What can hang from each mark:
j355: j5
j185: j520
j520: j185 j518 j997
j761: j5
j997: j937
j518: j520 j937
j937: j518 j997
j5: j355 j520 j761

Each row was made from one small tree. The marks that hang from a mark follow it in brackets, in the order of their numbers. Every link used is in the known rows. Write each row's tree.
Known rows:
j5{j520{j997{j937}} j761}: [ 20 -16 -18   4 -10  -8   9   3 -11   2  21   6  -6  -5  -5   4  -4  -3
   7   0  24  -2  -5 -11  -2   5 -20  27  26   5   5   4  16   1  19   5
  11 -13   7   5  -7 -12  -1  -4  -1   2  -7 -16 -16   5   9  28   0 -13
  13  -5  19  -5  -6 -15   8 -13   9 -17   0  -4 -20  10 -15  14   1  27
   2]
j518{j520 j937}: [ 16  -8 -11 -13 -20  -5   0   7  -8  -4  12   4  -9   2 -25  19  -1   8
  16  -2   8  12   4   2  -6  17 -13  20  16   6   3   2  -9   7  10   0
  34  -3  23  -5   3  -6   3   0   2   4  -6 -19 -16   0   5  23 -13   4
  15   5   5  -6  -5 -14   4   8   5 -14  14  -7   0  18 -13  19  -7   0
  22]
j5{j520{j185 j518 j997}}: [ 18  -4 -14   2 -16   1   5  -5   0  -3  17  -6 -11   2   3  13  15  14
  18   7  10   8  -4 -14  -8   3 -21  25  20   0   2  15  17  21   9   0
  10   0   5 -11   8  -2  -2 -17  -4 -16  -8  -1  -7  -8  17  23 -14 -18
  20  -5  19   9   2 -13  12 -15   6 -29   7   9  -7  10  -7   1 -13  15
  18]
j5{j761}: [ 23 -12 -28 -13 -17 -20  19   2  -5  -2   4  19 -16   9 -20  11   3   4
  16  -4  24  -8 -13  -1  -4  12 -17  18  28   4  13  -4   8  11  27  22
  15 -11   7   6 -14 -16  -5  -8   4   6   8 -28 -26   7  22  21  -3  -6
  23  -1  13 -14   2  -7  -2  -7 -10 -16  17   2  -8  -2 -11  25  -8  20
   5]
j355{j5{j520{j518 j997} j761}}: [ 17 -11 -20   4 -10 -17  10  15 -10   7  18  13 -11   5  -5   1  10   5
  12  15  19  -1  -9  -6  -5   2 -20  17  18   0  20   7  19   4  22  20
   6  -6  -9   9 -18   0  -6 -12   2   8   9 -18  -5   6  20  34  -7 -16
  24  -4  15   0  -9  -9   8 -10   2 -14   2   4 -14  -6 -26  25 -13  22
   3]
j518{j520}: [ 20   0 -19 -12 -20  -6   9   1 -10  -1   7   9 -12   8 -27  16   1  12
  18   1  15   8  -4   3  -6   8 -15  22  23   4   4   6  -4  14  14   7
  23   0  21   0   0 -15  -1  -6   5   0  -3 -23 -24   4  20  21 -11  -7
  19   6   9  -8  -2  -9   3  -3  -3 -19  16   0  -6  13 -11  26  -8   1
  18]
j937{j518 j997}: [ 14  -7 -21 -10 -18  -5   5  -2  -9  -2  23  -3  -1   3 -26   8   2  11
  18  -4  12   7   1  -2  -3  20 -25  14  22   8   0  -1   0   7  16  -3
  28 -12  15  -5   6 -19  -4  13  13  -1  -8 -17 -15  -4   1  21 -12   0
   4  -5  14  -6  -8  -8   9  -7   3 -12   8 -13  -2  11 -10   7  -6   5
  13]
j355{j5{j520{j185 j518{j937} j997}}}: [ 11 -11 -10   2 -16   0  -3  12  -7  -3  22   0  -5  -5   3   7  11  11
  15  17   4  11  -1 -12 -16   6 -18  15   9  -1   7  14  12  15   5   2
  16   0   0  -6   5   9   2 -11   2  -2  -1  -7   6 -10   4  27 -22 -10
  13 -11  10  11  -3 -18  10   2  19 -17   3   9   1   9 -23  11 -15  11
  19]
j997{j937{j518{j520}}}: [ 11   6 -15  -9 -17   5   7   5 -15  -9  30  -3  -3  -6 -22  10  -8   2
  11   3  10  16   6   7   2  15 -19  20  16   9  -3  -1  -3   1   6  -4
  32  -7  28 -12   7 -16   1  12   3   3 -10 -22 -18   5   3  22 -10  -8
  -2   2  14  -2 -15  -8  13  -3  18 -15   5 -19   3  21 -21   8   2   8
  20]
j761{j5}: [ 22 -12 -24  -8 -16 -14  16  -3   0   3   6  19 -17   7 -22   5  -3  17
  18  -1  26  -7  -9   4  -4  13 -19  15  26   3  10  -1  -3   9  23  20
  15 -13  19   2  -9 -17 -10  -2   5   7   5 -25 -22   0  15  24  -9 -10
  18   9  18  -9   2  -2   1 -10 -13 -15  25   4 -13  -3 -10  31  -7  18
  14]
j997{j937{j518{j520{j185}}}}: [ 13  13 -18  -9 -17  11   7   2 -14 -17  24  -5  -9 -12 -17  15  -1   5
  13   8   7  19   5   5  -4  12 -17  18  12   4  -8   6   0   6   1  -8
  29  -2  25 -17  17  -6   2   8   3  -5  -8 -20 -12  -1  -3  15  -7 -12
  -3   6  11   4 -18 -19  11   2  26 -18   7 -17   6  24 -20   2   0   8
  28]
j185{j520{j997{j937}}}: [ 17  -8 -14   2 -17  -5  -9  -1 -14   2  24  -3 -10  -5   2  11   8   1
  17   6  16   6  -1  -9  -8   5 -22  27  14   2  16   1  12  14   5  -1
  20   0  18  -4  -9  -5   4  -7   0  -3 -14 -15 -17   4   7  23 -15 -10
   8   1  11   2  -2 -17  15 -12   9 -26   2 -12  -2  10 -18  20   3   7
  14]
j997{j937{j518}}: [ 10  -3 -21 -11 -18  -2   8   3 -14  -4  26  -3  -5   2 -21   6  -2   4
  13  -2  20   9   1   2   6  16 -24  15  17   5   0 -10   0   1  16   5
  27 -12  21  -9   2 -17  -2  12   6   3 -10 -25 -17  -1   8  21 -12  -8
  -1  -4  17   1 -10  -3  13 -10  14 -12   9 -16  -2  16 -13   6   1  14
  12]
j761{j5{j520}}: [ 22 -19 -19  -3 -13 -10  18  -2   1   9   5  17 -15   7 -22   8  -8  19
  18  -6  27  -1  -9   4  -4   5 -21  27  33   1   7   2   1  12  20  11
  14 -15  15   4  -9 -20  -9  -7  -1  13   1 -17 -26  -5  18  24  -7 -19
  25   5  24  -3   2   0  -2 -14 -14 -14  28  11 -14  -1  -2  29 -15  14
   8]
j937{j518{j520{j185}} j997}: [ 12  13 -13 -11 -14   4   6  -4 -14 -19  19  -5  -5  -8 -23  16   4  11
  16   6   3  16   6  -1 -15  14 -14  13  16   7 -11  14   1   8   3 -11
  31  -3  21 -14  23  -7  -4   6  11  -8  -7 -17  -6  -7  -1  18 -14  -2
   2  -2   8  -4 -16 -21  10   2  16 -19   4 -16   8  23 -21   4  -3   2
  31]
j5{j355 j520{j185 j518} j761}: [ 18 -10 -14  -6 -14  -7  26   2   0  -3   5  10 -16   4  -3  10  18   0
   9   7  30  -2 -11  -8   0   1  -7  15  23   0   9   5  17   6   4  16
  13  -9  -3   2   0  -5 -11 -23  -9   4  16  -7 -15  -9  20  28   4 -16
  22  -4  24   1  -2 -12   3 -17  -3 -20  11  16  -7   2 -17  13 -15  29
   8]
j761{j5{j355 j520{j185}}}: [ 25 -19 -12  -6 -12  -1  28  -6  -3   3  -3  16 -17  -4 -11   7   3  15
  16   3  38  -6  -7  -4  -5   1 -11  18  32  -5   9   9   4  15   3  12
   8 -15  12  10   0 -11 -15 -14  -2   8  16 -16 -17 -13  14  28  -3 -16
  23   4  30  -4   6 -13  -7 -13 -13 -17  30  24 -12  -3 -10  30 -12  21
  12]
j5{j355 j520{j185 j518 j997} j761}: [ 19 -10 -14  -1 -10   1  18   5  -1   2  12   5 -11  -4   4   9  20   2
  10  16  27  -6  -9 -13  -5   7  -9  17  20   0  12  15  22   5   6  16
   6  -6  -2   2  -1   0  -8 -22  -3  -1  12  -6  -1  -3  18  30  -3 -12
  20  -7  21   1  -4 -19   4 -13  -1 -24   4  14 -14   0 -23  10  -9  28
  11]
j937{j518{j520} j997}: [ 14   2 -13 -11 -15   2   6   3 -14 -10  28  -6  -3   0 -27  13  -3  12
  16   4   4  17   4   1  -6  19 -20  16  19   9  -2   6  -4   3  11 -11
  34  -5  19  -4  15 -12  -6  11  11   1 -10 -19 -13   2   2  24 -15  -1
   3  -2  10  -5 -19 -12  16   0   9 -13   3 -19   3  21 -14  10  -2   0
  18]
j937{j518{j520}}: [ 12   5 -16 -12 -20   0   7   6 -11  -5  19   3  -8   2 -30   9   0   7
  18   4   8  14  -3   6   1  15 -15  21  18   5   0  -1  -4   6   9   5
  30  -5  24  -5   5 -17  -5   7   3   7  -5 -22 -19   5   9  22 -12  -6
   9   3  11  -4 -11  -5   7  -3   6 -18  13 -11   4  17 -15  15  -3  -2
  21]

Write each row's tree:
[ 13  -8  -7   2 -14  -2 -15   6  -5  -2  32  -9  -5   0   1  16  15  11
  24  12   3  10  -5  -9 -10  18 -22  22   7   8  20   2  11  13  -1  -2
  22   9  13 -13  -4   8   1 -14  -1  -8  -8 -10  -3   0   3  31 -21  -2
  13   0   3   5  -4 -12  16  -1   8 -29   0 -11   8  10 -20  14  -3  -2
  21] : j185{j520{j518{j937} j997}}
[ 20 -14 -12  -4 -10  -7  26   5   2   8   8  10 -14   8  -9   6   3  11
  12   3  35  -2  -9  -1   7   5 -16  17  24   4  16  -1   5   5   5  21
  17 -13   8   5  -9 -14 -16  -9  -9  14  11 -11 -11  -6  19  32   0 -15
  21   1  29  -1  -3  -1   5 -22 -14 -16  26  12 -17  -8 -14  25 -14  21
   8] : j761{j5{j355 j520{j518}}}
[ 16  13 -15  -4 -12   9   0   2  -6 -14  23  -2  -7 -11 -11  13   7  11
  21  14   0  14   8  -5 -11  12 -11  15  17   3  -7  16   6   6   5  -3
  21   4  22  -8  14  -6  -2   0   7 -10  -6 -12  -8   3   4  18 -14  -8
   3   3   4  -2 -13 -24   6   2  18 -25   7  -7   3  20 -23   6   2   5
  32] : j937{j518{j520{j185 j997}}}
[ 18  -9  -7   7  -5   6  19  -4  -4  -1  27  -7 -11 -13  18   9   8   5
   8  13  32   2   2  -8  -2   7 -10  12  15  -2   9  13  14   3  -3   6
   8 -11  13  -8   6   0  -9 -10  -7   0   2  -8  -3 -13   6  32  -4 -16
   5   5  26   6  -5 -23   9 -15  14 -18  13   5 -16   3 -25   5  -3  27
  20] : j761{j5{j355 j520{j185 j518 j997{j937}}}}
[ 17  -8 -19   2 -13   2   7  -8  -5  -1   9   5 -11  -4  -7  12  10  12
  19   4  16   1  -5 -15 -12   0 -18  26  26  -2   3  17  14  19  10   1
   6  -3  10  -1   5  -8   1 -15   3  -8  -8  -6 -20  -7  16  24 -13 -11
  16  -2  19   5   5 -13   2  -8   2 -23  10  16 -11  12  -1  12 -12  11
  18] : j5{j520{j185 j997}}
[ 22 -23 -19 -13 -18 -14  29   2  -4   9  -1  17 -12   9 -19  10   2   3
   8  -3  38  -8 -16  -7   2   3  -7  22  32  -3  14   1  10   4  15  18
  11 -14   2  19 -16 -19 -11 -14  -8  13  13 -18 -23  -1  21  28   7 -11
  24  -5  26 -13   2  -7  -3 -16 -15 -12  20  14 -17  -3 -12  28 -11  27
   5] : j5{j355 j520 j761}
[ 23 -23 -17  -2  -9  -9  19   7  -4  13  11  10  -9   0  -9   8   2   1
   9   5  34  -6  -9 -12   2   8 -10  21  27  -4  16   6  17  -1  16  17
   4  -9   1  16 -17 -11  -7 -15  -1  11   6 -12 -18   0  23  31   4  -8
  24  -9  21 -13   2 -15  -2 -15 -12 -22  13  14 -23  -5 -15  26  -5  23
   6] : j5{j355 j520{j997} j761}
[ 15 -11 -14  -7 -20 -16  15  10  -6   8   7  10 -12  14 -16   1   7  15
  19   4  20   5 -16  -6   2  -4 -29  22  19  -1  16   4   5  16  18  15
  16  -9   4   5 -10 -10  -6  -8  -4   8   6 -19 -14   0  21  29 -15 -17
  23  -7  17   1  -5   3   9 -14   0 -11  15  10  -4   4 -13  23 -20  11
   1] : j355{j5{j520{j518}}}
[ 19 -18 -26 -11 -20 -25  21   8 -12   7  -2  26 -14  11 -23  -2   0   7
   9   1  31  -4 -18  -2  -3   0 -18  22  31  -3  18   1   8   9  28  19
  13 -14  -2  21 -22 -12  -2 -10   1  18  16 -28 -23   9  23  28  -3 -16
  29  -2  18 -10  -4  -4  -1  -9 -10  -7  15  11  -8  -3 -16  39 -16  23
  -4] : j355{j5{j520 j761}}
[ 18 -12 -16  -1  -9 -10  15   3   0   6  11   9 -15  10 -13   7   0  19
  17  -2  26   4  -7   3   1   5 -23  26  27  10  10   2   4  12  13  20
  12 -13   8  -3  -5 -13 -12 -11  -6   7   4 -13 -12  -2  19  28  -9 -18
  21   1  24   2  -1   2   8 -20  -7 -18  22   5 -11  -2  -8  15 -15  19
   5] : j761{j5{j520{j518}}}
[ 15  -9  -9  -1 -14  -1   0   7  -2  -5  20   2  -6  -4   3  15  11   6
  15  10  11   1   1 -12 -12  12 -12  20  16  10   2  12  18   6   5   2
  13  -2   3  -8   5   8  -2 -18  -3  -9  -2  -4   2  -7   5  28  -7  -7
  16  -8  10   6  -9 -19   4  -2  13 -24  -2  -1  -3   9 -21   2  -8  24
  16] : j5{j520{j185 j518{j937} j997} j761}
[ 18 -21 -16  -8 -13 -14  30   9   0   8   7  13 -11  10  -8   8  10   5
   9   3  33  -1 -14  -5   5   3 -12  20  21   3  15  -1  17   1  12  22
  14  -9   0   7 -10 -11 -13 -16 -13  12  14 -15 -16  -2  24  34   3 -13
  25  -6  27  -4  -3  -2   7 -17 -10 -16  15  13 -12  -3 -18  21 -12  29
   1] : j5{j355 j520{j518} j761}
[ 21 -11 -21   0 -11 -15  14   6 -12   1   4  23 -14  -5 -10   1   8   9
  11  15  22  -7  -9 -11 -12  -4 -13  21  24  -4  13  20  19  13  20  12
   2  -7  -3  15  -8  -1  -2 -13   7   3  11 -20 -11   5  15  28  -6 -17
  26  -7  13  -7  -6 -20  -3  -3   3 -15   4  15  -9  -1 -21  24 -13  23
   9] : j355{j5{j520{j185 j997} j761}}
[ 18 -16 -10   5  -9  -4  17   7  -7   5  27  -2  -4  -5  10   7   6  -9
   4   7  34   3  -2 -13   7   9 -13  22  17   7  12   5  18  -5   7  13
  13  -9   5   0 -11  -7  -5  -6 -11   5   2 -11  -7  -3  15  36   0 -11
  12  -4  20   1 -11 -13  14 -18   8 -22   0  -3 -21  -1 -26   9   3  33
   7] : j5{j355 j520{j518 j997{j937}} j761}
[ 15 -18  -3  -9  -7  -6  17   5  -5  -7  14   0  -2  -2  -2  16  10   2
   4   6  24   1   2 -11 -11  15  -9  10  13   9   5  10  15   1  -2  -3
  19  -9   1  -5  12   9  -5 -12  -4   3   6  -8   3 -19  -2  35  -1   5
  14  -8  16  -4 -10 -23   7  -3  10 -15   1   1   1  11 -26  -2 -10  25
  13] : j5{j355 j520{j185 j518{j937{j997}}} j761}
[ 23 -22 -16  -6 -12  -9  26   2  -3  11  -1  15 -14   7 -18   5  -3  11
  14  -4  40  -6 -10  -1   3   4 -15  25  31  -2  14   1   1   6  11  19
  15 -16  15  11 -11 -21 -16  -9  -8  18  12 -19 -22  -3  17  33   0 -13
  24   2  31 -10   6  -2  -3 -17 -19 -13  29  15 -19  -4  -8  34 -14  19
   5] : j761{j5{j355 j520}}
[ 14 -11 -13  -8 -17 -11   1   3  -5  -7  29 -10  -2   9 -13  18   6   7
  13  -4   8   8   5  -6  -9  24 -22  10   9  16   3   0  -2   7  14  -1
  31  -2  16 -10   8   0   0   5   7  -5  -8 -12  -4 -10  -1  25 -24   6
   7  -3   7  -4 -13 -13  16   2  11 -16   3 -17   1  15 -14   0  -4  10
  13] : j520{j518{j937{j997}}}
[ 19  -7 -20 -11 -22 -11  15   0  -7   2  -5  18 -15   3 -19   3   6  13
  19   7  19   4 -13  -7 -14  -4 -22  24  25  -8   7  11   5  22  16   7
  11  -7   9   9  -4  -9  -1  -7   1   3   8 -22 -20  -3  20  23 -13 -17
  23  -1  21   0   0  -9  -2  -4  -2 -11  20  22  -4   5  -9  26 -16  12
  10] : j355{j5{j520{j185}}}
[ 18  -7 -23  -8 -20 -17  21   4 -11  -2  -7  25 -21   3 -19  -3   7   6
  14   8  27  -5 -13  -4 -12  -3 -18  17  25  -4  14  10  14  15  21  13
   7 -12  -3  16  -8  -5  -4 -14   3  10  14 -24 -18   3  20  23  -4 -18
  29  -1  17  -3  -2 -10  -5  -4  -4  -9  15  18  -8   0 -16  30 -19  28
   6] : j355{j5{j520{j185} j761}}
[ 12 -10 -14   3  -5   3   6   2  -9   5  33  -6  -4 -10  -3   1 -13   6
  10   4  24   9   5  -2   1   8 -23  22  22   6   3   4   7  -3   7   5
  15 -16  17  -2   0 -17 -10   9   3  12 -10 -14  -9  -1   2  28  -6 -18
  -1  -3  22   5  -6  -9  11 -13  15 -19  11 -14 -14   5 -16  13   4  18
  11] : j761{j5{j520{j997{j937{j518}}}}}
[ 13  -2 -13   4  -4   8   7  -6  -7  -5  31  -7  -5 -16   2   4  -6   4
  14   8  21   8   6  -4  -5   9 -24  20  22   5  -3  11  10   3   2  -6
  12 -15  18 -12   9 -11  -8   4   0  -2  -8  -9  -4 -10  -2  22  -7 -19
   0  -4  20   7 -11 -18   5 -11  21 -21  10  -7  -7   9 -17   5  -1  19
  21] : j761{j5{j520{j185 j997{j937{j518}}}}}
[ 16 -17   3  -4  -7  -1  14  -1   0  -5  16  -3  -7  -4   1  14   2  13
   6   7  25   2   3  -6 -11  13 -10   6  19  10   5   8   5   4  -7  -3
  20  -9  13  -8  16   5 -14  -7  -2   7   5  -7   5 -23  -5  32  -9   2
  12  -4  18   0 -10 -24   7  -6   7 -16  13   2   0   7 -22   6 -11  19
  19] : j761{j5{j355 j520{j185 j518{j937{j997}}}}}
[ 19  -2 -13  -3 -13   0  -3   1 -13  -6  26  -5  -5  -8  -9  16  -5   1
  12   7  11  11   7  -4  -5   8 -15  21  17   5   4  11   4   4  12   0
  23   0  24  -5   4  -6   7   1   4  -5 -13 -18 -15   8   5  25 -17  -3
   5   8   8  -3 -12 -24  14  -4  16 -24   4 -13 -14  17 -16  15   6   6
  20] : j518{j520{j997{j937}}}
[ 22 -23 -10  -3  -9  -3  14   0  -2  11  14   4  -5   3  -6  14   3  11
  13   3  24   1  -7 -18   1   4 -15  25  25  -3  10   6  11   4   8   8
  10  -6  11  11  -8 -17  -7 -10   0   7  -2 -12 -21  -6  19  33  -8  -6
  17  -8  24  -4   8 -10   0 -15  -7 -22  17  16 -20   4  -5  21  -7  13
  12] : j5{j355 j520{j997}}
[ 20  -9 -17 -10 -21  -4   7   2  -4 -10  15  -3 -11   4 -10  14  12  12
  18   4   7   8   1 -10 -11  17 -18   5  10   6   1   1   2  17   2   2
  24  -1  15 -19  10   4   1  -8   3 -15  -4 -12  -6  -8   3  19 -19  -1
  14  -2   8   6  -2 -14   6  -1   7 -19   9   1   6  15  -9  -2 -12  11
  25] : j520{j185 j518{j937}}
[ 19 -16 -19  -3 -12 -20  15  12 -14  11   6  22 -11   4 -15  -1   1   5
  15   9  27  -4 -11  -8  -9   2 -21  22  25  -5  22   8  17   4  26  15
   5 -12  -4  20 -21 -10  -4 -10   7  14  10 -22 -12   9  20  31  -4 -14
  27  -7  14 -10  -2 -13  -1  -3  -4 -15   8  11 -16  -1 -21  35  -9  21
   3] : j355{j5{j520{j997} j761}}
[ 15 -10 -17  -6 -18 -24  18  13 -10   6   6  22 -15  10 -14  -1   9   8
  13   9  26   1 -16   0   0  -1 -22  21  25   3  20   2  12  11  24  21
  12 -10  -6  12 -16  -5  -8 -11  -2  13  18 -22 -16   5  23  32  -3 -18
  28  -6  19  -5  -7  -2   8 -13  -6  -7   8   9  -6  -2 -25  27 -18  23
  -3] : j355{j5{j520{j518} j761}}
[ 10  -1 -18   1  -6  -1  10  11 -19  -7  22   7  -7 -16  -5  -6   2  -3
   5  20  21   4  -3  -9  -8   5 -20  12  17  -1   7  11  21  -1  11   0
  10 -13   0   4   0  -3  -4   4   3  10   3 -20  -2   2   2  26  -3 -15
   6  -9  16   3 -17 -19   4  -3  24  -9  -1  -6  -3   8 -32  13   0  28
  14] : j355{j5{j520{j185 j997{j937{j518}}} j761}}
[ 24  -9 -11  -3 -13  -1  32  -3   1   3   7   4 -18   1  -2  10  12  15
  14   9  29   1  -8  -4  -1   3 -16  17  23  -1  13  10   9   8   1  19
  11 -13   9  -4   5  -6 -15 -14 -10   7  17 -10  -9 -11  17  31  -7 -21
  20   4  26   3  -2  -9   0 -18  -4 -18  22  18 -10  -1 -14  16 -15  25
  16] : j761{j5{j355 j520{j185 j518}}}
[  9   1 -12  -3 -15   0 -10   1 -15  -3  37  -7   0 -10  -2   4   6   3
  17   8  12  12   3  -4  -4  12 -27  22  15   4   8  -4  12   5  -2  -4
  22   0  21 -11   0  -4  -2   3   3  -3 -15 -19 -12   3   0  24 -16  -9
  -1  -2  12   5  -8 -15  17  -7  17 -26   0 -18   4  13 -21  14   5   4
  18] : j185{j520{j997{j937{j518}}}}
[ 14  -3 -10   3 -13  -9  -9   1 -10  -5  37 -11  -7  -3  12  12  16   4
  16  10  12   8   0  -5  -4   8 -27  25   9   6  15   4  13  11   0   0
  23   5  14 -13  -5  -1   1  -8  -3 -10 -12 -13  -8   1   9  26 -18 -10
   7   2  10   8  -7 -11  23 -13  13 -29  -5 -19   3  11 -22  12   3  10
  17] : j185{j520{j518 j997{j937}}}
[ 12 -15  -9   0  -3   8  15   5 -10   4  32  -4  -4 -14  -3   0  -9   1
   7   8  35   3   1  -3   9  13 -14  15  22   0   8   1   9  -8   0   8
  14 -16  18  -1  -3 -16 -14   8  -3  21  -1 -12  -6  -4   4  35  -3 -15
   1  -5  28   1  -7 -15   8 -15  11 -13  14  -5 -19  -1 -23  17   5  19
  15] : j761{j5{j355 j520{j997{j937{j518}}}}}
